What can hang from each mark
nudak: kitep
vubo: tuga
suri: ridop zesuf
lolafu: bazip zesuf
litoz: zesuf
bazip: kitep lolafu
zesuf: litoz suri vubo

Known rows, with every way that one mark hangs from another
(suri ridop (zesuf litoz (vubo tuga))): [-26  -8 -76  -4  22  16 -35  -7  29 -10   6 -29   0  -1   5   2 -50 -15
 -37  26   0]
(zesuf vubo): [ -4   2 -23  10  -3  26 -21  18 -12 -16   3  -6  21  -4  20   5   4  -6
 -20   3  -2]
(suri (zesuf litoz)): [-15   4 -48 -17   3  11   3  -5  10   1  -4  13 -15  23 -20   3 -32   6
 -19   4   2]
(zesuf litoz (suri ridop)): [  3 -16 -57   9   0   3  -7 -27   5 -15 -15 -16   3   9  -4  23 -27 -12
 -16 -18  26]
(lolafu bazip (zesuf suri)): [-17 -20 -30   2  -1   5  -4 -10 -35  -6 -11 -24  -3  24  13  24  -6   7
  25  -3  20]
(lolafu (bazip kitep) (zesuf litoz vubo)): [-10 -33 -58   7  14  54 -38   8 -23  -2  10 -33  11  46  -9   2 -20 -17
 -10  36  10]
(bazip kitep (lolafu (zesuf litoz))): [-16 -21 -58  -5 -13  41 -33  -1  -4  12  33   1  15  61  -8  20 -17 -10
   3  34   1]
(litoz (zesuf (suri ridop) (vubo tuga))): [ -4  -9 -48  26  29  25 -43  -5 -23 -31  -6 -48  13 -47  44  24 -16  -1
 -28   1   7]
(litoz (zesuf suri (vubo tuga))): [-11   5 -22  18  26  40 -44  10 -34 -18  -2 -31   6 -54  36  12  -5   9
 -29  12  -4]
(zesuf litoz suri): [ -6  -5 -30  -1   0  19  -8 -12  -8  -1  -9   3  -3   4 -12   8 -17   0
 -18  -7  18]
(lolafu (zesuf suri vubo)): [-15  -6 -15  21 -24  34  -6   2 -33 -14   6 -15  30   8  39  21  -8  -3
 -10  19  18]
(litoz zesuf): [ 18  10 -27   6   7  13 -18   5 -31 -16  -9   2   0 -13   3  11   0  18
 -10  -9  -5]
(suri ridop (zesuf litoz vubo)): [ -4  -9 -72   5   6  21 -12  -5  18 -18   3 -18   3  21   6  13 -42 -10
 -28  11  12]
(nudak kitep): [ -2   3 -15   0   8  30  -4   8 -17 -23  12   8   3  13  -9   4  22  -6
   0 -34   6]
(suri ridop zesuf): [-12  -4 -55  -3   6 -11  11 -13  11 -26 -14  -4   4  23   9  30 -26   5
  -4 -23   9]
(lolafu (bazip kitep) (zesuf (suri ridop))): [-19 -41 -60  15  18  17  -5 -22 -30 -28 -17 -45  17  37  12  49 -14  -7
  24 -18  31]
(bazip kitep (lolafu zesuf)): [-26 -17 -43   1 -14  33 -23   6 -15  -1  27   0  26  55  12  35  -2   1
  14  20  -4]
(zesuf litoz (suri ridop) vubo): [  4 -17 -52  22   1  25 -20 -13   2 -19  -5 -29  15  -2  16  20 -25 -17
 -25  -1  27]

Rows
[ -3  11 -32   9  23  34 -55  17 -25 -14   6 -22   7 -44  23  -4  -3   5
 -32  18 -19] | (litoz (zesuf (vubo tuga)))
[-23 -31 -33  21  14  53 -16   7 -43 -20  -2 -38  20  26  25  30  -2  -6
   4  10  21] | (lolafu (bazip kitep) (zesuf suri vubo))
[-18 -26 -45  -3  14  24 -14   2 -34  -9  -6 -22  11  45  -8  20  -6  -5
  15   1   7] | (lolafu (bazip kitep) zesuf)
[-36 -22 -61   0   2  60 -65  12   4  18  48 -22  25  31  10   7 -24 -21
 -20  64 -12] | (bazip kitep (lolafu (zesuf litoz (vubo tuga))))
[-33   3 -51 -12  21  32 -33  10  16   5  11 -12  -2  -3  -1 -11 -36  -6
 -41  34  -8] | (suri (zesuf litoz (vubo tuga)))
[-23  -6 -33   4  15  38 -42   3  -1   5   3 -22   7 -28   7  -5 -21 -13
 -42  22   6] | (zesuf litoz suri (vubo tuga))
[-26 -30 -33   7  14  33  -5  -7 -44 -14 -12 -27  10  34   3  36  -6   3
  17  -6  21] | (lolafu (bazip kitep) (zesuf suri))
[ 10   3 -18  29   9  42 -21  12 -44 -27  -5 -18   8 -30  35  21   4  12
 -20   0  13] | (litoz (zesuf suri vubo))
[-13  -9 -38  13 -30  25 -35  15 -14  -1  40 -11  22  35  40  18   1  -5
  11  39  -4] | (bazip (lolafu (zesuf vubo)))
[-17 -19 -59  13  15  26 -41 -15  13  -8   0 -39  13 -24  15   8 -33 -21
 -35  11  16] | (zesuf litoz (suri ridop) (vubo tuga))
[-28 -20 -44  -1  13  18 -52  13 -20   1  12 -40  10   3  22  -6  -9 -10
   2  34  -6] | (lolafu bazip (zesuf (vubo tuga)))
[-25 -25 -49   3 -10  47 -23 -11 -15   8  25  -5  11  52   3  35 -19  -3
   4  27  15] | (bazip kitep (lolafu (zesuf litoz suri)))
[  1 -25 -54   2  -3  27 -38   8 -16   5   8 -31  -3  35   0 -10 -20 -12
  -3  38   9] | (lolafu bazip (zesuf litoz vubo))
[ 18  -7 -43  36  14  27 -23  -4 -31 -41 -10 -38  14 -27  44  35  -8   3
 -18 -10  20] | (litoz (zesuf (suri ridop) vubo))
[-25 -12 -46  17  16  16 -33  -7   1 -25  -5 -38  26 -32  37  22 -13 -13
 -23  -6  12] | (zesuf (suri ridop) (vubo tuga))
[ -5  -8 -73  -7   5  -5   1 -22  21 -12  -8  -3 -10  29 -13  16 -43  -4
 -13  -7  12] | (suri ridop (zesuf litoz))
[ -7 -28 -46  13   1  33 -27   0 -28   3   5 -35  -3  23  11   6 -20  -8
   0  30  23] | (lolafu bazip (zesuf litoz suri vubo))
[ -7 -14 -55  -9 -29  13 -34  -4   1  20  33   7   3  51   1   8 -21  -2
  11  38  -1] | (bazip (lolafu (zesuf litoz)))
[ -9 -33 -60  -9  13  30 -25  -5 -21   5   0 -20  -2  55 -29   5 -23 -10
   3  19  11] | (lolafu (bazip kitep) (zesuf litoz))
[-19 -22 -60  14  -6  30 -39 -21   1  -3  11 -41  23  -2  28  11 -48 -22
 -26  35  19] | (lolafu (zesuf litoz (suri ridop) (vubo tuga)))
[-17 -36 -51  17  17  60 -28   1 -34  -5   1 -39   9  38   3  18 -20 -15
  -8  25  25] | (lolafu (bazip kitep) (zesuf litoz suri vubo))
